Every row comes from one small tree of marks. The marks that hang from a mark follow it in brackets, in the order of their numbers. Every link used is in the known rows. Which tree was each row made from?
Known rows
Q865{Q200{Q840}}: [  4  -2 -12   8  -2   7   9  -6   0  13  -6  16  13  10 -10 -12   0  20
   0   6  13 -10  -1   2  -3   5 -11   4   7  10  -2   6  -7   9  10  -5
 -10   0  -9   0  -8   5 -13   3  -4  -5  11  -3 -16 -13  -4]
Q565{Q40}: [  4   1 -12   5  -4   7   7   6   3   3 -10   0   6  -2  -7  -9  -3   7
  10  -3  22  -3  -1   3  -4  -2 -10   2  -2  12  16   7   0  14   9  -4
 -13  -9 -12  -7  -4  -3  -9   2   1  -9  18  -4 -10   4   0]
Q530{Q200{Q678 Q865} Q850}: [ 17   9 -12  -9   4  16   3  11 -20   8  -7  18  18  22   7 -15 -10  41
  20   6  17  10 -11   9  10   5 -19  -3  -7   2   2  -1   1  11   7  -7
   1 -39  11  -7  -9  -9 -19  19  -5   0  11  -7 -11   4   1]
Q691{Q56{Q530{Q200{Q678 Q865} Q850}}}: [ 27  12  -6  -1  -4  15   9   9 -24  10 -15  16  14  30   2 -16   5  24
  25   7  21   7 -12   1  12   8 -19   1 -16  -5   1  13  -1   7  13 -16
  11 -43   3  -3  -6 -12 -22  17 -11  -5  13 -13 -18   6   3]
Q395{Q76{Q840}}: [  0   1   4   7   0   9   8  -5   7  -5  -4  -4   5  -7 -20 -12   2  17
  10  -1  13  -8  -2   2   4 -21  -3  -1  20  12  16   1  -6   8   7  -9
   8 -14   2  -3   5  -7 -10  13   0 -15   9  -5  -8   7  -9]
Q417{Q678{Q200 Q348} Q840{Q76}}: [ -1   7   3   7   3   4   2 -15 -11  -4 -10  13  16  22  -8  -6   5   9
  10  24  22   9  18  -7   7   5   4  -8  13   5  -8  -5 -20   2  13  -8
   6 -17 -10   5   3   7  -3  23   9 -17   5 -15 -15  -1   1]
Q565{Q40 Q850}: [  8  -5 -10   5 -11   7   7   4  -1  12 -12   6  10   2   1 -10  -5   5
  16   5  26  -7   1   0  -2   1  -9   0  -2  13  17  12   1  25  12  -6
 -17 -10  -9  -4  -3   2  -9  10  -2  -7  11   1  -7   0   6]
Q850{Q530{Q200} Q565{Q40}}: [ 11   0  -5  -2   6   5 -11  10 -13   9 -24  -2   7   1   6 -20   9  10
  11 -11  21  -1  -9  -1  11   0  -8  10   0   8  12  -1  -9  10  22  -1
  -4 -16 -13 -16   1  -2 -19   7   1 -10  19  -9 -17   3   6]
Q691{Q56{Q530{Q200{Q840} Q850}}}: [ 23   5  -4  -2  -9   7   6 -13 -12  10 -16  13  13  15  -2 -10   6  20
  18  13  13  -7 -10  -7   6  11 -21  -4  -8  -2  -9  17 -11  14  14 -15
   8 -17  -1   2  -4  -3 -30   8 -16  -3   1  -9 -28 -11  -5]
Q530{Q200{Q678 Q840{Q76} Q865} Q850{Q565}}: [ 19   7  -9 -13   1  11  -8  -5 -12  17 -10   7  25  21  15 -23  -4  54
  13  10  13   8 -14  -2  10  13 -22   8  16   5   0 -12  -3  13  10  -9
  15 -51  15   4 -10   0 -25  22  -4   2  13  -8 -14  -8  -1]
Q239{Q853{Q200{Q678 Q840 Q865}}}: [  5 -11  -6  -6  -6  15  23   6  -8  13 -10  11   7  20 -23  -7  -4  38
   2  -3  10  15  -8  25  -1  25 -16  10   6  13  16  -3  -6   0   4 -20
  -5 -32  13   2  -8   3 -12  29 -12 -20  21   1   3   9 -11]
Q565{Q40 Q850{Q530{Q200}}}: [ 13  -6  -6  -1  -6   8   1  10 -14  17 -24   5   8  10   3 -16  -1   8
  22   1  24  -6  -3   1   1   9  -7   4  -4   8  11   7  -4  26  18  -2
 -15 -15  -8  -7  -1  -1 -18  15  -1  -8  16   1 -10  -1  13]
Q239{Q853{Q200}}: [ -4  -6  -5   1  -4  11  16   6  -2   8 -13   1   0   2 -18   9  -2   9
   7  -6   9  16   3  10   4  14  -7   2   1  -3   9   7 -11  -2   7 -11
  -9  -7   6  -7   0  -4  -7  13  -7 -17   8  -9  -9   8 -12]
Q76{Q840}: [  4  -1  -1   8  -1   8  14   3   0  -4  -5  -2   1  -7 -11  -1  -5   9
   6   7  15  -5  -5  -2   4  -8  -7  -4  13  13  11   2  -6  11   7  -8
  -3  -7   4  -1   1  -6  -8  15  -2  -8  13  -6  -8   3 -11]
Q417{Q678{Q348} Q840}: [  0   2   1  10   9   7  13  -4 -13 -21 -12  20   9  16  -5  -9   4   6
   3  15  24   4  10   0   8   3   3  -6   0   9  -4  -3 -17   3  13 -12
  -3 -15 -21   4   5   1  -5  21   4 -16  -3 -12  -9   5  -4]
Q530{Q200{Q678{Q348} Q840{Q76} Q865}}: [  1   4  -6  -2   1  12  -3   0  -6   4  -7  15  17  26  -9 -17  -5  32
  11  18  15   5  -5   6   6  13 -12  15  14  11  -7  -9  -7  17   9 -20
   3 -44  13  10  -6   4 -21  23  -2  -7  32  -5 -11  -7   6]
Q56{Q530{Q200{Q678 Q865} Q850} Q691}: [ 22   1  -9  -7  -5  12   2  11 -34   0 -11  14  14  32   4 -23  -7  46
  18  15  24   7 -20   5  10  -3 -21   1  -9   3   8   9   2  18   6 -14
   7 -42   3  -3  -7  -5 -20   8  -9  -4  14 -10 -14   4  -2]
Q691{Q56{Q530{Q200{Q840}}}}: [ 16  -1  -3   3  -4  10  11  -5  -6   8 -13   7   9  13 -15 -11  12   6
  12  11  17  -9  -7  -5   4  12 -15   2  -7   0  -4  13 -15  11  16 -19
   2 -13  -7   0  -5  -2 -24   7 -15 -12  10 -10 -28 -11   0]
Q853{Q200{Q678{Q348} Q840}}: [ -7   4  -1   3  -3   6  15  -5  -3  -5 -10  18   2  22 -26  -7   2  21
   6   6  16   5  -4  13  -3  10 -10  16  12   6  -8   1 -14   9   9 -16
  -1 -14  -2   5   1   4 -18  17 -10 -17  11   1  -7   4  -3]
Q865{Q200}: [  1   3 -11  11  -2   9   8   5  -2  14  -8  12   9   7  -6  -6   0   9
   6   0  17  -2   2  -3   3  -1  -5   3  -3   1   2   9  -6   7  10  -1
  -9   1  -9  -7  -6  -3  -8   3   0  -4  12  -7 -17  -4   1]
Q56{Q530{Q200 Q850}}: [ 17   1  -6  -3  -1  10  -5  -2 -18   0 -13   5  16  11   3  -7  -5  18
  20   7  14   2  -8   0   4   3 -15  -7  -8 -10  -2  10 -11  14  12  -8
   4 -18  -1  -7  -3  -6 -21   9  -8   3   2 -11 -20  -6  -1]
Q678{Q200{Q840 Q865} Q348}: [  7  -2  -3   4  -9   1   3 -12 -10   3  -5  30  16  23 -15 -10   1  22
   8  20  14  -3  -8   8  12  -2 -11   2  15  24  -5  -4 -11   9  10 -16
   0 -20   5  -8   3  12 -12   8  -4 -18  25  -2   0  -8   0]
Q865{Q200{Q678{Q348} Q840{Q76}}}: [ -8   8  -5  12  -4   7   5 -10  -1  16  -7  14  10  21 -16 -14   4  23
   1  12  16  -2   7   2   0  12  -5  23  23   4 -12   1  -5  16  11 -10
   3 -20   1  14  -3   7 -16  18  -3  -5  22  -4 -20  -8   7]
Q853{Q200{Q678 Q840 Q865}}: [  9  -2  -8  -4  -3  11  18   2  -3   2  -5  10   9  24 -18 -12  -6  35
   8   1  19   7 -13  13  -7  11 -17   6  -1  14  11  -4  -6   4   4 -16
  -4 -24   0   1  -9   0 -13  15 -12 -15  20   4   1   8  -8]
Q565{Q40 Q850{Q530{Q200{Q678{Q348} Q865}}}}: [ 12  -2  -4  -1  -5  12   1  17 -25  12 -24  21   9  33  -1 -25  -1  16
  20   6  32   1  -8  12  11   9  -6  18   1  16   7   0   1  29  19  -9
  -6 -48  -2  -2   3   4 -20  25   0 -14  33   3  -1   7  19]
Q200{Q678{Q348} Q840{Q76{Q395}} Q865}: [  0  11 -12   7  -5  15  11  -2  -9   3   1   7  14  23 -11 -19   0  21
  -3  18  18   5  -3   6   0   7  -8  18  19  24   2  -4  -6  20   0 -13
   5 -42  13  13  -3   7 -13  14  -8 -13  30  -4  -4  -2   8]
Q417{Q678{Q200{Q865}} Q840{Q76}}: [ 15   0  -1   0   1   9   9  -9 -12  -1  -7   7  25  25   2 -13  -5  20
  11  20  24  12   9  -7   2   8  -1 -16   3  12  10  -9 -14  -3   8  -8
   5 -26  -6   0  -9   3   1  20   7 -15  16 -12  -3   3  -4]
Q417{Q678{Q200{Q840{Q76} Q865} Q348}}: [ 10   1   0   3  -5   6   3 -20  -9  -6  -2  23  21  30  -8 -13   8  29
   9  25  14   5   4   2   3   9  -5  -1  19  16  -1  -7 -15   7   4 -15
   8 -31   5   6  -1  16 -10  19   3 -21  23  -9  -3  -5   3]
Q417{Q678{Q200{Q865} Q348} Q840{Q76{Q395}}}: [  8  13 -10   6   0  11   6  -9 -23  -5  -7  17  22  32  -3 -12   4   4
   6  35  27  18  13  -6   8   3   3  -8   3  20   6  -6 -21   2   5  -2
  11 -31   2   5   2   6  -1  15   5 -18  16 -15  -5   3   5]
Q865{Q200{Q678{Q348} Q840}}: [ -6   4  -8  12   1   8   9  -4  -5  11  -8  29  10  23 -23 -18   4  22
  -1   8  15  -5   1  11   1   8  -9  20  17  11 -12   4  -7  15  12 -10
  -4 -15  -7   5  -1   7 -16  19  -5  -8  17  -2 -15  -7   6]
Q239{Q853{Q200{Q678 Q840{Q76} Q865}}}: [  3  -7  -4  -6  -8  15  18   1  -2  18  -9  -1  10  19 -19  -4  -6  38
   4   1  10  16  -2  16  -6  29 -12  13  12  10  14  -7  -4   4   3 -20
  -2 -38  17  10 -12   2 -10  26  -9 -18  27   0  -2   5 -11]

Write each row's tree
[ 18  13  -4   1  -3  13  10   4 -18  15 -16  10   9  21  -4 -12   7  17
  19   5  19   6  -6  -2  11  11 -17   2 -11 -13  -7  18  -7  11  13 -13
  12 -27   0  -2  -4 -11 -24  17 -11  -3   3 -15 -28   2   6] => Q691{Q56{Q530{Q200{Q678} Q850}}}
[ 22 -13  -8  -8  -8  10   0   2 -19  16 -20  14  16  18   6 -26  -6  28
  18  12  25 -10 -15   5  -1  15 -15   3  -1  26  16   0  -1  30  16  -9
 -14 -31  -4  -2  -6   9 -21  13  -7 -11  29   9   0  -6   6] => Q565{Q40 Q850{Q530{Q200{Q840 Q865}}}}
[ 24  11  -4   1  -2   6  -5  -1 -17  14 -18   8  14   8  12 -10  12  11
  20   6  17   4 -11 -15  22   4 -14   1  -7 -13  -4  15 -11   4  19  -9
  16 -19  -3  -8   4 -10 -25   7  -9  -3  -6 -17 -31  -7  -3] => Q691{Q56{Q530{Q200 Q850{Q565}}}}
[ 13   8  -8  -7   6   5 -11   0 -13  10 -12  10  16   2  16  -9  -3  25
  17   4  11   8  -9  -8  18  -1 -15  -2   1  -6  -3   1 -11   6  13  -2
   6 -18   2 -12   3  -8 -19  10  -2   4  -6 -15 -21  -6  -4] => Q530{Q200 Q850{Q565}}
[ 10  -3  -6   1  -6  10   7  -6   3   3  -1   1  15   8  -2 -11  -4  27
   4  12  13  -4  -9  -1  -4   7 -11   1  10  18   8  -8  -3  15   5 -16
  -5 -29   2   7 -12   4  -8   7  -5  -8  24   1  -5  -7  -8] => Q200{Q840{Q76} Q865}
[ -9  14 -15  15  -2  12   7  -8  -7  17  -5  12  10  23 -18 -20   6  12
  -6  17  17   0   8   1  -4  11  -6  24  21  10  -8   7 -11  21   5  -3
   5 -22   5  15  -3   7 -16  13  -6  -6  23  -7 -22  -8  12] => Q865{Q200{Q678{Q348} Q840{Q76{Q395}}}}
[  9   6  -7  -7  -1   8  -5 -15  -3  10  -9   2  19   6   5  -6  -8  35
  17  18   8  -1  -3  -9  -1  11 -19  -4   9  -2  -8  -2 -11  19   7  -6
   0 -20  12   8 -10   1 -25   9  -7   4   5  -6 -23 -15  -5] => Q530{Q200{Q840{Q76}} Q850}
[ 24   6 -17  -9   2   6 -12   4 -16   9 -18  15  22   9  19 -17  -7  33
  26   5  24   9 -15  -3  15  -2 -18  -4  -6   8  16   0   1   7  15   2
   5 -33   2 -11  -2  -6 -21   8  -2   1  13 -10 -15  -4  -3] => Q530{Q200{Q865} Q850{Q565{Q40}}}
[  4   0  -1   1  -3   7   1  11 -23  12 -25  15   4  23  -5 -21   3   8
  18   4  27  -2  -1  12   8  10  -6  20   6   7  -2   5  -5  33  19  -7
  -7 -32  -4  -2   5   4 -24  27   0 -12  22   0  -8   7  22] => Q565{Q40 Q850{Q530{Q200{Q678{Q348}}}}}
[ 20 -11  -6  -9  -7  14   8  10 -21  22 -19  11  16  28  -1 -32  -4  35
  16   8  27  -7 -14  14  -1  18 -18  10   0  25  16  -1   1  31  14 -12
 -11 -44  -3  -1  -9   8 -23  26  -6 -11  33  10   1   2  12] => Q565{Q40 Q850{Q530{Q200{Q678 Q840 Q865}}}}
[ -2  11 -19  10  -4  16  13  -3  -5  24  -2   0  13  16 -13 -21   1  20
  -7  10  19   2   6   0 -10  11 -10  14  15  11   4   7 -10  16   2   1
   0 -17   4  11 -15   4 -10  11  -8  -4  23  -7 -22  -3   9] => Q865{Q200{Q678 Q840{Q76{Q395}}}}
[ -3   3   1   5 -10  -1   0 -22   1   9  -4  10  12  14 -18  -3   5  15
   7  19   8  -3   5  -1   4   4  -6   8  26  11 -12  -2 -17  14   8 -12
   4 -13   7   4   2  13 -12  10  -2 -14  19  -6 -12 -13   3] => Q678{Q200{Q840{Q76}} Q348}
[  8   4 -18   4  -9  14  10  -7  -1   5   2  -2  16   9  -1 -15  -2  15
   0  18  14   1  -7  -3  -6   5 -11   3   7  25  14  -3  -9  17  -3  -8
  -2 -29   9   7 -10   3  -7   1  -8  -8  26  -5  -7  -5  -3] => Q200{Q840{Q76{Q395}} Q865}
[  0   5  -5   2  -6   8  11  -6   2  -3  -6  12   8  28 -16  -7  -1  28
  11  11  19  10  -6   8  -5  12  -9  16  13   7  -2  -5  -8   8   7 -18
   4 -34   6  15  -4   6 -16  18  -7 -18  28   2  -2   4  -2] => Q853{Q200{Q678{Q348} Q840{Q76} Q865}}
[ 18  -7  -2  -6   5   8  -4   4 -17  10 -15  12  15  16   8 -26   7  28
   5  -2  10  -4 -23   1  13   7 -13   9   7  17   6 -14 -11  10  17 -11
   1 -32  -6 -11  -2   2 -19  11  -6 -10  21  -1  -5  -6  -4] => Q850{Q530{Q200{Q840 Q865}} Q565}
[  8  -4  -1   3  -1   4  -3   9  -9   7 -18  -5   0   2   7 -20  11   5
   4 -18  18  -4 -12  -1   8  -2  -6  15   7  13  19  -1  -4  11  17  -3
  -3 -14 -21 -14   1   1 -10   4   0 -11  20  -4  -7   5   1] => Q850{Q530 Q565{Q40}}
[ 10   8  -5 -12   3   8  -8 -10  -9  20 -11   2  21  11  11 -18  -1  47
  11   7   9   6  -8  -4   6  13 -22  10  21  -2  -6  -8  -9  17   9  -7
  12 -37  11   5  -7   0 -27  25  -5   4   2 -10 -25  -8   1] => Q530{Q200{Q678 Q840{Q76}} Q850{Q565}}
[ 11   8  -9  -6   2   4 -12  -8 -16   9 -21  24  16  19  -1 -24   1  41
  15   7  20   1  -8   6  13   7 -21  16  18  10  -4  -2  -4  20  18  -5
  10 -33   3   1   4   5 -31  26  -5  -2   6  -7 -22  -7   7] => Q530{Q200{Q678{Q348} Q840} Q850{Q565{Q40}}}
[ 20  -2  -8  -5   3   8  -9  15 -18   8 -22   5  13  10  10 -25   6  17
  15  -7  24   3 -17   0  14   2  -8  10  -4  14  19  -7  -3   8  20  -2
  -2 -32 -10 -15   0  -3 -15   7   2  -8  29  -5  -7   4   4] => Q850{Q530{Q200{Q865}} Q565{Q40}}
[ 10 -10  -3   4 -13   6   7   7 -11  12 -17   1   2   5   7 -17   3   2
  13  -3  23  -9  -4   2  -2   4  -5   6   2  17  15   9   0  29  16  -5
 -15 -13 -16  -7  -2   4  -9   9   0 -11  17   5   0   6   7] => Q565{Q40 Q850{Q530}}
[  3   3  -2   3 -13   2  -2 -19  -4   7  -4  18  19  21 -13  -7   1  21
   8  24  11  -1  -3   2   7   1  -8   6  22  18  -7  -7 -11  11   7 -15
   4 -27  12   3   0  12 -11   8   0 -15  30  -4  -5 -12   0] => Q678{Q200{Q840{Q76} Q865} Q348}
[ 19   3  -7  -3   3   9 -13   0 -20   2 -17   4  18   8  12 -14   2  21
  18   1  15   2 -13  -6  14   1 -14  -2   0 -11   1   5 -14   7  16  -8
  13 -23  -3 -12   2  -6 -19  11  -8   1  -3 -17 -21  -8  -2] => Q56{Q530{Q200 Q850{Q565}}}
[ 30   9  -8  -1  -7  11   3   3 -19   5 -15  16  15  20   7  -9   3  17
  26  14  19   4 -14  -8  15   4 -14  -7 -22  -2   1  15  -3   8  14 -14
   7 -29   2  -3  -2 -12 -22   5 -12  -4  11 -13 -18  -4  -3] => Q691{Q56{Q530{Q200{Q865} Q850}}}
[ 17   0  -6  -6  -6   6  -1   0 -26  -4 -15   8  10  15   5 -10  -5  30
  17  16  19   2 -13  -5   8  -8 -18  -6  -8  -3   2  16  -6  19   8  -7
   2 -14  -4  -5  -1  -5 -21  -4 -10   2   0 -12 -25  -5  -7] => Q56{Q530{Q200 Q850} Q691}
[  5  10 -11   6 -12   7   0 -17 -12   9  -1  15  18  23 -10 -11   4  12
   6  29  13   2  -1   1   5   3  -8   7  19  25  -2  -1 -16  14   1  -7
   6 -29  18   3   1  13  -9   1  -4 -14  34  -7  -7  -8   7] => Q678{Q200{Q840{Q76{Q395}} Q865} Q348}
[  1   2  -3   4  -6  10   5  -4  -3   1  -3  12  14  22 -13 -15  -1  31
   2  10  14   0  -4   7   0   9  -8  18  21  17  -1 -11  -2  18   7 -21
   3 -44   7  12  -5   6 -13  18  -3 -11  31   0  -4  -2   0] => Q200{Q678{Q348} Q840{Q76} Q865}
[ 12 -10   1  -3  -3  10   7  -1 -15  16 -15   8  10  11   3 -18   3  19
  13   9  13 -11 -11   2   1  14 -12   3   7  12  -6   0 -13  28  15 -11
 -13 -18  -3  -3  -2   8 -22  15  -7 -12  10   4  -6 -10   4] => Q565{Q850{Q530{Q200{Q840}}}}
[ 10  -4   1  -2  -2   8   5  10 -17  14 -18   5   8   9   5 -12   0   5
  17   2  16  -2  -6   0   7   6  -7   3  -2   1  -2   3 -11  24  17  -6
 -11 -15  -4 -10  -1  -1 -16  15  -2  -7  10   0  -8  -1   7] => Q565{Q850{Q530{Q200}}}
[ 20   1 -14  -9   0   4 -12 -11  -9  11 -19  10  20   4  12 -18  -4  37
  19   7  18  -2 -12  -2   6   4 -24  -1   7  11   5  -1  -5  14  14   0
   2 -18   0  -3  -1   2 -29  10  -6   4   3  -7 -22 -13  -2] => Q530{Q200{Q840} Q850{Q565{Q40}}}
[ 25   3 -16 -13  -4   5 -15 -11  -6  16 -15   5  26  10  18 -20  -7  42
  22  15  22   1 -13  -8   7   9 -20  -1   9  15  14  -5   0  15  13  -1
  10 -41   9   4  -8   5 -27  10  -5   4  20  -5 -19 -13  -4] => Q530{Q200{Q840{Q76} Q865} Q850{Q565{Q40}}}
[ 18   6   0   9 -12   7  13  -4 -10   3 -11   6   6   9   4  -4   8   5
  16   4  15  -1  -6  -9   8   2 -10  -1 -11  -5  -2  19  -5  11  11 -15
   6 -11  -8  -1  -1  -8 -18   4 -11  -4  -2 -11 -18  -1  -6] => Q691{Q56{Q530{Q850}}}
[ 17   1  -1  -6   6  10  -6  14 -20   9 -16  10  11  13  12 -21   7  17
  11  -8  14   5 -20   0  18   1  -6  10  -2   8   8 -11  -9   3  17  -7
  -1 -31  -5 -18   1  -5 -14   9   0  -9  23  -7  -6   1  -1] => Q850{Q530{Q200{Q865}} Q565}
[ 12  -3  -3  -6   5   8  -3   7 -14  19 -22   2   9  16  -6 -35   9  33
   5 -14  19  -4 -14   9   3  12 -16  18  13  16  10  -6  -6  17  18  -6
   0 -28 -12  -7  -5   5 -24  24  -5  -9  21  -2 -14   3   8] => Q850{Q530{Q200{Q678 Q840}} Q565{Q40}}
[ -5  -4  -1  -1  -7  13  14  -2  -5   9 -11  11   6  24 -23  -2  -2  31
   5   7  10  17  -2  17   3  26  -7  21  20   9   2  -6  -7   7   5 -22
   3 -42  20  14  -2   7 -14  28  -6 -21  29  -3  -2   4  -7] => Q239{Q853{Q200{Q678{Q348} Q840{Q76} Q865}}}
[ 31  -7  -9 -10  -6   5  -9  -5 -28   0 -16  17  20  24  16 -23   1  52
  13  18  19   1 -30  -3  14  -3 -24  -2   0  13   8   2  -4  13  11 -13
  11 -35  -3  -4   1   4 -26  -2 -14  -2   6 -10 -15 -14 -14] => Q56{Q530{Q200{Q840 Q865} Q850{Q565}} Q691}
[ 11   2  -8  -7   2  14   3   3  -4  14  -4   4  21  19  -8 -20  -7  39
   8  13  17   3  -8   4  -1  15 -17   7   8  10   5 -10  -4  13   7 -15
  -1 -40  12   7 -16  -2 -17  22  -5  -7  29  -2 -12  -5   3] => Q530{Q200{Q678 Q840{Q76} Q865}}
[ 14  -5  -1  -6   0  16   8  22 -26  20 -14  10  12  26   8 -24  -2  24
  16   3  21   1 -11  11   9  12 -11   8  -2   6   5  -3  -3  24  14 -11
  -7 -43   0  -8  -4  -2 -13  27  -3 -10  25   2   1   7  12] => Q565{Q850{Q530{Q200{Q678 Q865}}}}
